What can hang from each mark
Q_803: Q_8 Q_626 Q_843 Q_973
Q_653: Q_888
Q_973: Q_298 Q_468 Q_803
Q_468: Q_8 Q_626 Q_782 Q_888 Q_973
Q_888: Q_298 Q_468 Q_653
Q_626: Q_468 Q_803
Q_843: Q_298 Q_803
Q_8: Q_298 Q_803
Q_782: Q_468
Q_298: Q_8 Q_973

(in the rows, 100 means zero)
Known rows, with every way that one mark hangs from another
Q_468{Q_782}: 145  106  96  80  74  114  61  101  95  61  93  134  104  84  107  114  131  72  110  76  72  92  123  74  108  140  52  46  66  97  116  120  97  62  95  136  118  91  73  129  115
Q_782{Q_468{Q_626 Q_888}}: 152  122  97  42  105  96  68  113  106  66  83  173  154  86  116  130  100  72  160  88  62  70  125  96  106  143  67  46  68  67  89  172  76  89  132  140  142  114  91  112  125
Q_888{Q_298{Q_8{Q_803}} Q_468 Q_653}: 163  64  57  105  99  128  63  130  85  101  111  149  78  103  89  130  103  59  123  63  94  91  98  71  105  117  54  94  55  150  109  128  65  72  74  118  103  70  67  109  172
Q_8{Q_803}: 144  102  74  88  102  124  74  113  102  81  79  124  102  90  103  114  118  61  132  68  83  84  143  67  95  118  59  70  63  111  113  120  88  67  85  111  103  74  98  120  130
Q_653{Q_888{Q_468{Q_8}}}: 144  97  126  80  89  99  90  73  117  99  96  119  122  116  81  133  108  38  122  65  77  71  99  94  134  135  44  31  69  124  72  117  84  47  114  128  123  66  97  140  104
Q_843{Q_803{Q_973}}: 125  84  118  97  70  115  72  115  115  65  106  141  114  97  78  105  134  73  133  59  58  87  110  61  85  135  36  74  45  128  121  104  84  58  102  139  118  91  100  100  118
Q_888{Q_298 Q_468{Q_626 Q_782} Q_653}: 158  80  90  62  95  98  54  100  74  81  125  157  103  84  82  145  111  70  116  76  57  81  100  87  136  137  48  61  55  114  99  138  82  74  90  142  118  99  61  124  142
Q_843{Q_298{Q_973{Q_803}}}: 163  117  131  104  65  117  68  109  109  87  72  154  90  97  106  100  129  47  132  89  89  94  127  97  97  131  36  66  61  106  92  138  85  90  78  99  105  90  104  112  118
Q_973{Q_468{Q_782}}: 146  94  90  70  67  107  59  77  97  46  99  146  113  89  111  123  127  63  122  82  79  88  112  86  114  134  33  34  68  88  116  127  112  57  106  143  124  97  87  128  122
Q_298{Q_8 Q_973{Q_468 Q_803}}: 184  104  111  106  67  116  51  97  114  74  93  175  109  113  126  110  133  41  148  82  105  103  93  96  107  128  32  69  56  91  108  133  77  62  98  112  132  101  126  107  130
Q_803{Q_626 Q_843 Q_973{Q_298}}: 113  99  118  69  96  125  99  116  147  71  125  149  144  116  78  103  142  86  134  47  52  86  126  44  104  152  56  64  96  124  95  122  88  85  79  156  84  95  112  85  135
Q_298{Q_8 Q_973}: 176  126  100  126  72  118  69  129  121  88  90  155  99  108  128  91  143  74  131  73  88  85  94  82  95  131  51  80  70  110  115  126  72  59  85  132  149  89  103  105  128
Q_803{Q_8 Q_626{Q_468} Q_843}: 148  106  105  79  84  108  85  90  156  67  78  154  148  128  119  119  127  81  122  61  80  77  151  93  139  146  43  41  83  107  61  116  97  85  120  152  93  108  137  93  124
Q_888{Q_298{Q_973} Q_653}: 148  100  100  115  60  106  76  139  98  75  104  138  93  108  110  137  146  64  116  65  77  84  78  92  123  102  43  92  69  116  114  143  60  73  85  115  126  101  93  100  154
Q_298{Q_8{Q_803{Q_626 Q_843}}}: 155  101  68  94  106  138  76  118  136  85  79  164  107  97  115  109  110  81  138  59  85  89  134  59  76  135  73  82  80  119  87  101  71  87  78  140  78  85  95  86  148
Q_626{Q_468{Q_888}}: 161  123  99  56  82  78  80  110  101  60  82  140  121  126  117  111  113  63  135  72  92  71  126  95  127  146  57  37  75  88  95  157  72  73  140  132  128  85  99  116  122
Q_298{Q_8{Q_803}}: 164  106  66  105  97  140  64  125  109  87  81  143  92  91  113  99  116  71  138  67  92  87  136  69  87  129  62  84  60  117  115  115  84  63  75  124  115  65  83  105  139
Q_653{Q_888{Q_298{Q_973}}}: 144  108  142  116  44  87  91  108  107  101  97  127  93  128  88  132  121  54  126  70  72  80  82  99  117  110  51  70  74  118  98  130  77  52  95  122  129  83  91  111  126
Q_888{Q_298{Q_973} Q_468{Q_626} Q_653}: 167  95  109  92  98  89  74  116  93  100  119  160  110  102  96  135  124  62  131  76  62  73  83  96  132  116  41  80  59  119  96  151  63  75  89  126  133  105  105  113  148
Q_626{Q_468 Q_803{Q_8{Q_298}}}: 167  85  132  94  80  114  61  101  137  60  97  138  118  118  77  81  151  63  120  75  99  92  165  80  158  143  76  63  74  107  82  139  116  40  118  147  112  68  122  95  114
Q_626{Q_468{Q_888 Q_973}}: 166  125  100  46  86  69  86  103  109  63  88  159  135  119  114  115  115  55  153  73  90  66  121  89  106  124  71  60  68  87  93  143  64  61  143  142  118  81  94  115  118
Q_973{Q_298 Q_803}: 131  107  121  73  87  140  67  108  94  89  100  136  119  111  71  112  136  55  125  82  89  109  124  68  132  136  61  51  73  102  106  147  86  86  73  92  108  82  98  125  121
Q_8{Q_298{Q_973} Q_803{Q_626}}: 186  101  94  115  95  122  81  143  137  86  114  160  108  78  79  92  136  75  139  93  100  63  120  69  105  99  60  81  74  99  95  106  82  61  90  140  111  75  133  95  141
Q_782{Q_468{Q_8{Q_298} Q_888}}: 160  105  102  68  83  134  81  137  130  63  97  161  158  88  100  120  132  73  149  79  82  63  109  71  145  134  76  43  87  67  91  161  77  68  150  149  128  95  85  98  119
Q_468{Q_8 Q_626}: 155  129  102  65  113  134  84  94  127  79  85  147  144  81  113  120  133  73  150  60  51  62  134  87  143  152  57  63  75  83  93  133  88  68  96  126  132  97  92  110  100
Q_803{Q_8 Q_843 Q_973{Q_468}}: 114  79  108  94  74  118  79  89  156  47  86  142  154  125  119  114  130  60  145  35  48  86  141  63  112  143  22  53  84  107  99  112  117  59  121  160  85  115  145  80  123
Q_803{Q_843 Q_973}: 114  92  112  84  89  110  80  108  135  62  93  124  125  120  117  106  133  68  132  33  44  90  131  47  87  149  53  73  78  114  111  121  83  63  99  145  87  99  114  96  122
Q_653{Q_888{Q_298{Q_8 Q_973{Q_803}}}}: 173  102  145  123  41  109  59  114  104  114  96  156  84  130  92  126  116  45  136  70  94  105  79  102  117  122  57  84  55  115  93  126  65  54  85  103  122  78  83  99  129
Q_803{Q_8 Q_626 Q_973{Q_298}}: 133  99  112  87  95  135  92  123  154  78  127  153  156  98  55  102  143  78  131  53  61  75  139  66  131  143  30  63  84  118  90  104  113  79  87  151  107  99  128  87  132
Q_888{Q_468}: 144  89  110  83  105  104  77  89  96  95  102  127  112  113  86  111  106  49  114  73  79  85  108  76  98  139  44  44  66  118  93  129  79  69  101  119  121  90  107  148  129
Q_626{Q_468 Q_803{Q_8{Q_298} Q_843}}: 150  84  136  94  76  117  67  103  148  56  82  138  127  133  94  83  151  71  124  66  88  99  172  62  150  150  90  59  91  111  74  139  114  47  119  161  82  75  127  79  112
Q_653{Q_888}: 125  105  123  91  77  98  77  88  108  77  86  115  99  112  85  125  108  55  121  67  77  78  110  102  101  120  46  49  67  112  91  123  85  51  95  123  124  67  94  128  122
Q_973{Q_298 Q_468{Q_8{Q_803} Q_782}}: 151  107  64  58  73  149  78  100  110  64  106  148  136  78  98  122  154  67  147  85  84  83  140  56  165  128  51  31  87  105  126  126  128  60  94  141  109  71  78  106  104
Q_973{Q_298 Q_468{Q_782} Q_803}: 142  93  111  55  65  128  50  83  88  59  112  156  124  98  82  121  140  54  128  98  94  112  117  74  144  137  45  27  69  90  118  141  114  72  90  118  110  91  88  125  115
Q_888{Q_298{Q_8}}: 152  92  105  108  72  140  73  120  101  96  97  148  92  113  97  113  113  76  127  55  73  94  98  78  108  148  61  88  76  113  112  134  72  69  79  119  124  92  55  102  148
Q_626{Q_468 Q_803{Q_843}}: 139  101  123  57  86  85  73  78  118  56  76  129  115  141  122  104  142  56  117  61  86  113  153  73  116  156  89  62  80  118  84  156  88  62  107  139  88  82  107  108  114
Q_973{Q_298}: 126  114  108  82  88  135  87  118  102  82  104  125  119  111  78  103  139  76  123  75  78  86  119  67  123  136  59  51  88  113  116  146  94  79  72  117  128  79  88  119  125
Q_973{Q_298{Q_8} Q_803{Q_626{Q_468}}}: 186  110  113  59  91  128  59  105  123  87  121  179  122  117  84  100  133  75  132  87  121  101  122  96  144  155  52  57  66  111  86  145  80  87  80  119  124  76  97  107  135
Q_653{Q_888{Q_298{Q_8 Q_973} Q_468}}: 172  93  137  126  53  90  81  107  104  129  114  150  83  140  83  117  103  48  128  73  86  88  65  95  108  129  48  67  66  143  91  124  68  47  94  133  136  73  87  117  135
Q_973{Q_298 Q_468 Q_803}: 132  94  120  63  81  134  65  86  97  71  107  149  129  115  77  121  129  47  139  88  96  106  116  82  135  130  40  39  74  95  107  152  97  80  86  97  112  92  110  122  127
Q_626{Q_468{Q_8 Q_782}}: 176  122  91  55  70  110  66  87  120  58  94  138  130  96  137  115  159  74  121  72  83  76  134  86  169  152  50  35  69  95  105  135  108  51  125  147  129  77  77  121  90
Q_626{Q_468{Q_782 Q_973{Q_803}}}: 179  106  108  43  71  85  41  76  106  64  102  168  122  97  115  121  143  49  134  87  94  101  135  87  122  126  65  59  37  89  102  128  89  52  117  129  103  74  83  133  98
Q_803{Q_8 Q_626 Q_843 Q_973}: 125  89  111  94  94  122  82  107  167  65  95  150  153  109  95  113  130  74  131  32  47  79  142  61  103  148  39  68  80  112  76  90  96  78  109  161  75  118  138  78  130
Q_653{Q_888{Q_298{Q_973} Q_468}}: 153  92  147  111  57  75  93  95  97  123  111  129  97  138  72  132  105  41  119  79  78  83  71  95  113  117  43  51  66  136  88  129  76  52  103  124  127  80  104  130  126

Rows
153  81  138  96  89  119  84  94  127  99  118  125  118  109  58  113  113  50  125  73  85  58  99  80  147  129  56  33  76  116  70  115  89  33  116  144  124  51  99  128  106 -> Q_653{Q_888{Q_468{Q_8{Q_298}}}}
131  77  71  66  74  105  60  92  125  43  96  145  122  94  129  114  133  63  146  54  58  94  152  40  91  135  46  56  69  113  124  106  120  51  110  169  70  87  111  92  120 -> Q_8{Q_803{Q_843 Q_973{Q_468{Q_782}}}}
144  93  107  92  90  130  83  113  158  69  99  177  106  102  104  85  115  86  139  42  56  79  135  68  60  170  39  89  84  128  83  108  87  91  73  167  81  93  84  66  147 -> Q_803{Q_626 Q_843{Q_298{Q_8}} Q_973}
151  105  121  52  86  91  63  75  127  75  80  161  135  132  130  124  132  50  148  68  86  103  138  77  107  126  75  68  58  95  87  139  68  66  117  123  76  83  110  115  107 -> Q_626{Q_468{Q_973{Q_803{Q_843}}}}
168  94  120  115  67  115  74  114  127  64  112  154  115  107  99  93  144  65  143  91  90  68  94  83  122  110  38  57  82  84  113  138  94  45  109  146  139  92  136  103  134 -> Q_8{Q_298{Q_973{Q_468}}}
130  100  92  54  81  114  66  117  79  43  104  158  125  111  75  140  120  42  142  88  105  95  95  91  143  113  44  36  77  90  99  163  69  91  105  104  107  97  103  100  149 -> Q_973{Q_298 Q_468{Q_888{Q_653}} Q_803}
161  95  75  77  115  126  86  97  113  104  91  128  127  94  99  120  117  45  134  66  83  78  132  59  126  130  54  51  67  123  91  115  88  63  104  115  103  70  104  132  112 -> Q_888{Q_468{Q_8{Q_803}}}
136  123  121  114  60  114  95  113  129  78  58  145  99  116  132  93  135  75  133  74  66  82  129  77  83  140  47  63  92  116  97  135  89  90  80  140  94  98  100  92  121 -> Q_803{Q_843{Q_298{Q_973}}}
136  95  121  69  99  121  71  88  122  77  84  153  128  107  96  135  112  57  123  66  81  105  121  77  97  140  62  58  71  91  65  118  61  97  92  110  67  109  116  112  130 -> Q_973{Q_803{Q_626 Q_843}}
114  105  114  114  67  143  89  104  139  74  46  139  119  113  111  100  116  76  128  61  56  80  161  74  102  152  43  50  90  120  77  117  114  94  87  141  76  101  97  87  121 -> Q_803{Q_8 Q_843{Q_298}}
153  103  102  83  103  138  81  130  139  82  141  171  125  98  66  86  139  86  135  54  73  81  112  62  103  156  45  84  78  126  105  118  87  73  70  153  125  82  95  87  147 -> Q_803{Q_626 Q_973{Q_298{Q_8}}}
171  97  106  53  93  105  51  81  113  70  114  182  127  68  78  135  126  51  130  85  85  98  114  82  91  118  66  69  43  82  80  99  76  70  97  125  83  94  83  127  116 -> Q_468{Q_782 Q_973{Q_803{Q_626}}}
140  92  119  107  56  112  65  128  102  77  85  144  102  127  121  148  146  52  121  62  76  113  88  76  125  107  60  86  67  111  98  145  47  87  87  100  77  111  106  87  144 -> Q_888{Q_298{Q_973{Q_803{Q_843}}} Q_653}
171  84  75  95  95  143  79  126  112  105  105  169  96  91  80  120  100  79  136  62  89  87  116  76  97  130  63  102  68  121  96  108  72  83  71  122  98  85  66  90  164 -> Q_888{Q_298{Q_8{Q_803{Q_626}}}}
147  136  101  37  99  127  104  101  116  67  99  172  170  97  90  121  123  68  178  77  64  57  121  82  172  150  57  28  103  73  94  161  98  81  122  143  132  104  92  89  107 -> Q_973{Q_298 Q_468{Q_8 Q_626 Q_888}}
169  106  112  65  75  114  86  91  137  69  101  169  141  97  93  126  144  83  130  79  92  69  107  104  151  137  40  48  57  114  79  112  80  75  125  139  130  94  97  104  112 -> Q_843{Q_803{Q_626{Q_468{Q_8}}}}
165  105  122  145  65  134  78  141  143  83  92  142  124  100  91  86  151  76  128  80  82  65  124  73  137  114  50  61  80  95  100  115  103  48  106  146  128  92  138  91  117 -> Q_803{Q_8{Q_298{Q_973}}}
140  90  126  79  94  74  84  70  108  103  110  140  113  118  69  129  93  33  134  76  76  73  95  91  78  107  55  55  53  125  79  109  74  40  107  134  114  59  96  148  120 -> Q_653{Q_888{Q_468{Q_973}}}
127  95  120  124  48  146  83  111  120  76  58  156  104  90  71  105  118  82  126  86  73  76  143  90  101  134  27  53  60  133  94  98  117  90  92  131  107  99  85  92  121 -> Q_843{Q_298 Q_803{Q_8}}
146  98  109  120  56  149  73  119  107  79  72  172  75  89  85  88  116  90  133  86  84  83  115  85  72  146  39  73  55  138  109  110  88  87  72  132  123  80  50  91  135 -> Q_843{Q_298{Q_8} Q_803}
172  116  73  63  95  122  80  101  128  79  81  131  130  100  131  116  142  62  143  63  93  71  157  82  154  129  53  59  65  110  102  134  96  57  114  124  115  61  102  113  107 -> Q_626{Q_468{Q_8{Q_803}}}
173  110  99  54  109  113  68  79  108  88  104  157  141  73  104  121  124  66  133  77  54  69  127  73  150  164  52  32  65  94  85  123  101  60  110  149  125  93  80  131  91 -> Q_888{Q_468{Q_8 Q_626 Q_782}}
139  96  87  67  113  130  89  127  133  81  130  150  127  86  59  102  136  73  142  61  74  81  145  53  105  129  50  78  75  129  108  112  99  76  72  139  96  71  111  93  139 -> Q_8{Q_803{Q_626 Q_973{Q_298}}}
138  99  119  97  77  134  71  98  121  68  61  157  78  116  106  82  121  69  126  62  75  113  150  67  68  174  85  90  89  135  83  139  93  82  64  141  77  78  59  84  132 -> Q_626{Q_803{Q_843{Q_298{Q_8}}}}
131  84  108  76  88  128  90  99  155  61  134  168  164  105  59  110  137  69  141  58  67  75  131  80  138  138  10  48  85  112  93  112  126  73  100  156  112  108  142  83  140 -> Q_803{Q_8 Q_626 Q_973{Q_298 Q_468}}
136  102  97  63  62  124  70  89  97  55  117  150  122  98  89  111  145  72  127  93  80  93  115  73  135  138  41  25  86  100  127  141  124  67  91  145  127  89  80  120  121 -> Q_973{Q_298 Q_468{Q_782}}
137  81  59  109  77  146  66  141  105  80  81  146  82  110  123  131  120  81  133  47  79  96  115  58  99  115  73  106  77  137  114  129  62  79  66  128  76  79  62  72  168 -> Q_888{Q_298{Q_8{Q_803{Q_843}}} Q_653}
154  97  116  74  73  96  73  72  108  89  105  125  118  98  85  132  117  44  111  76  75  74  102  86  141  141  49  17  64  119  78  104  100  39  118  147  120  62  75  144  93 -> Q_653{Q_888{Q_468{Q_8 Q_782}}}
146  111  68  69  75  94  59  132  78  35  91  140  98  80  108  132  123  65  113  78  80  75  99  81  116  123  60  44  68  88  103  130  70  74  116  141  116  93  66  111  136 -> Q_468{Q_782 Q_888{Q_653}}
160  96  133  160  41  140  76  146  136  78  90  159  120  95  74  88  157  86  129  96  87  70  109  69  130  107  48  57  62  111  106  93  101  52  113  150  132  97  134  77  113 -> Q_843{Q_803{Q_8{Q_298{Q_973}}}}
158  102  111  57  130  91  78  75  111  101  111  167  138  92  84  118  102  53  155  76  56  67  120  78  89  130  62  70  55  101  87  125  76  60  100  138  120  88  101  136  117 -> Q_888{Q_468{Q_626 Q_973}}
163  83  118  92  104  138  84  107  124  95  118  135  128  100  71  102  130  60  126  70  83  65  107  61  148  141  60  44  82  103  85  126  85  51  113  138  118  73  102  126  114 -> Q_888{Q_468{Q_8{Q_298}}}
174  113  107  36  68  64  58  95  88  43  86  145  108  109  103  104  130  50  116  85  94  104  142  80  129  161  90  39  69  97  87  154  95  55  139  150  108  81  76  114  103 -> Q_626{Q_468{Q_782 Q_888} Q_803}
182  123  89  46  73  100  71  81  131  63  102  160  143  88  135  121  162  67  141  70  75  73  132  82  148  132  62  55  61  91  105  125  98  38  130  155  118  71  69  120  87 -> Q_626{Q_468{Q_8 Q_782 Q_973}}
106  94  134  66  89  116  82  109  127  61  109  127  126  129  77  88  159  60  129  45  55  122  146  26  103  163  89  76  94  137  106  146  101  64  79  149  76  82  104  86  117 -> Q_626{Q_803{Q_843 Q_973{Q_298}}}
175  113  102  118  56  120  77  106  126  72  84  180  90  104  126  87  128  66  151  85  91  73  107  106  86  136  17  70  79  113  108  137  101  72  80  142  138  91  97  94  139 -> Q_843{Q_298{Q_8 Q_973{Q_468}}}
176  103  122  136  80  129  84  140  158  85  108  163  133  89  74  91  146  79  126  84  89  59  117  85  135  114  44  62  82  90  76  100  96  62  107  154  122  102  149  85  133 -> Q_803{Q_8{Q_298{Q_973}} Q_626}
187  91  107  85  72  118  59  107  145  58  116  167  131  84  81  95  143  93  113  89  97  64  146  92  166  139  44  35  70  88  79  104  121  57  125  177  120  83  111  96  120 -> Q_803{Q_8{Q_298} Q_626{Q_468{Q_782}}}
164  102  103  57  110  95  58  80  91  88  107  155  120  79  95  112  110  67  126  89  61  79  127  78  115  157  51  33  57  98  94  126  102  65  99  146  125  95  88  141  109 -> Q_888{Q_468{Q_626 Q_782}}
181  122  119  81  49  69  96  130  99  85  93  149  116  145  117  116  127  62  140  74  88  77  96  94  145  134  57  54  81  99  102  164  68  72  137  131  129  103  99  98  127 -> Q_626{Q_468{Q_888{Q_298{Q_973}}}}
134  73  123  109  94  136  83  127  177  64  113  157  147  104  73  93  135  86  132  42  55  68  145  48  115  142  51  70  88  101  75  91  102  64  112  176  76  101  141  63  131 -> Q_803{Q_8{Q_298} Q_626 Q_843 Q_973}
163  105  71  107  87  150  71  122  113  89  69  154  73  81  108  86  106  74  144  76  91  80  154  77  75  139  50  89  65  130  109  120  100  80  58  126  104  60  59  96  144 -> Q_843{Q_298{Q_8{Q_803}}}
141  75  120  121  86  140  69  133  151  66  114  137  131  95  72  81  141  74  131  46  60  66  145  56  128  135  42  74  71  103  106  107  113  41  109  157  110  86  128  83  126 -> Q_803{Q_8{Q_298} Q_973}
188  104  67  50  91  93  59  94  116  65  104  158  111  82  109  116  127  77  121  90  102  78  153  90  124  130  51  48  57  107  96  113  103  68  107  148  107  72  94  119  124 -> Q_8{Q_803{Q_626{Q_468{Q_782}}}}
153  112  94  103  56  93  86  154  87  70  93  147  102  116  103  140  126  60  126  67  79  75  69  89  125  104  58  76  79  102  103  151  46  81  112  122  120  110  87  87  155 -> Q_468{Q_888{Q_298{Q_973} Q_653}}
140  96  103  61  66  105  83  123  91  78  91  153  134  115  98  141  100  67  136  75  70  90  94  84  111  136  68  57  75  90  99  174  68  92  134  124  119  116  63  111  142 -> Q_782{Q_468{Q_888{Q_298}}}
164  109  72  73  113  139  90  107  137  86  92  149  134  72  95  130  126  65  139  65  82  67  136  76  124  122  55  67  74  103  82  104  81  78  95  122  95  83  102  108  124 -> Q_468{Q_8{Q_803{Q_626}}}
165  128  83  71  91  73  74  119  103  40  91  176  129  94  123  133  119  58  164  85  78  54  92  113  124  109  34  56  73  73  97  154  68  73  122  143  144  114  131  88  143 -> Q_298{Q_973{Q_468{Q_626 Q_888{Q_653}}}}
161  114  127  126  57  130  66  115  129  90  59  157  111  100  102  102  134  50  131  86  87  90  145  98  117  130  28  60  61  106  82  119  106  89  88  105  100  101  125  96  112 -> Q_843{Q_298{Q_973{Q_803{Q_8}}}}
150  93  97  80  100  107  87  84  116  109  91  119  115  103  81  134  103  38  136  69  86  70  126  80  127  117  52  41  63  134  75  106  92  45  107  122  107  49  100  136  106 -> Q_653{Q_888{Q_468{Q_8{Q_803}}}}
169  102  88  130  60  123  65  148  103  81  107  157  82  108  121  124  144  74  124  61  85  88  69  91  117  113  49  107  66  122  118  141  55  68  76  125  137  93  76  85  163 -> Q_888{Q_298{Q_8 Q_973} Q_653}
154  103  87  64  69  125  68  77  115  47  97  147  136  83  121  130  144  61  131  72  72  78  113  83  149  142  34  32  80  83  107  123  111  55  119  144  122  97  81  120  104 -> Q_973{Q_468{Q_8 Q_782}}
148  101  127  119  35  111  87  100  112  63  80  174  95  100  97  103  130  68  145  105  86  75  98  102  88  118  11  54  62  126  111  122  104  80  97  136  131  104  104  94  127 -> Q_843{Q_298{Q_973{Q_468}} Q_803}
147  104  100  56  67  125  91  122  109  81  90  160  158  109  108  149  119  62  145  65  65  81  96  79  144  140  69  53  84  83  91  169  70  87  143  127  118  116  57  103  128 -> Q_782{Q_468{Q_8 Q_888{Q_298}}}
142  70  98  90  111  131  81  134  156  69  120  151  124  91  77  92  124  80  144  50  66  71  151  35  88  127  68  88  81  111  94  97  86  62  94  164  63  76  126  71  142 -> Q_8{Q_298 Q_803{Q_626 Q_843 Q_973}}
178  125  90  40  68  65  70  101  101  53  95  168  127  100  119  114  126  62  143  84  85  72  124  83  116  132  75  43  62  84  101  133  84  52  146  162  113  80  70  117  104 -> Q_626{Q_468{Q_782 Q_888 Q_973}}
149  118  97  89  88  142  81  120  118  93  113  169  121  103  86  94  143  79  150  70  80  85  106  59  96  130  77  87  76  116  119  132  82  62  69  140  126  67  66  106  129 -> Q_468{Q_973{Q_298{Q_8}}}
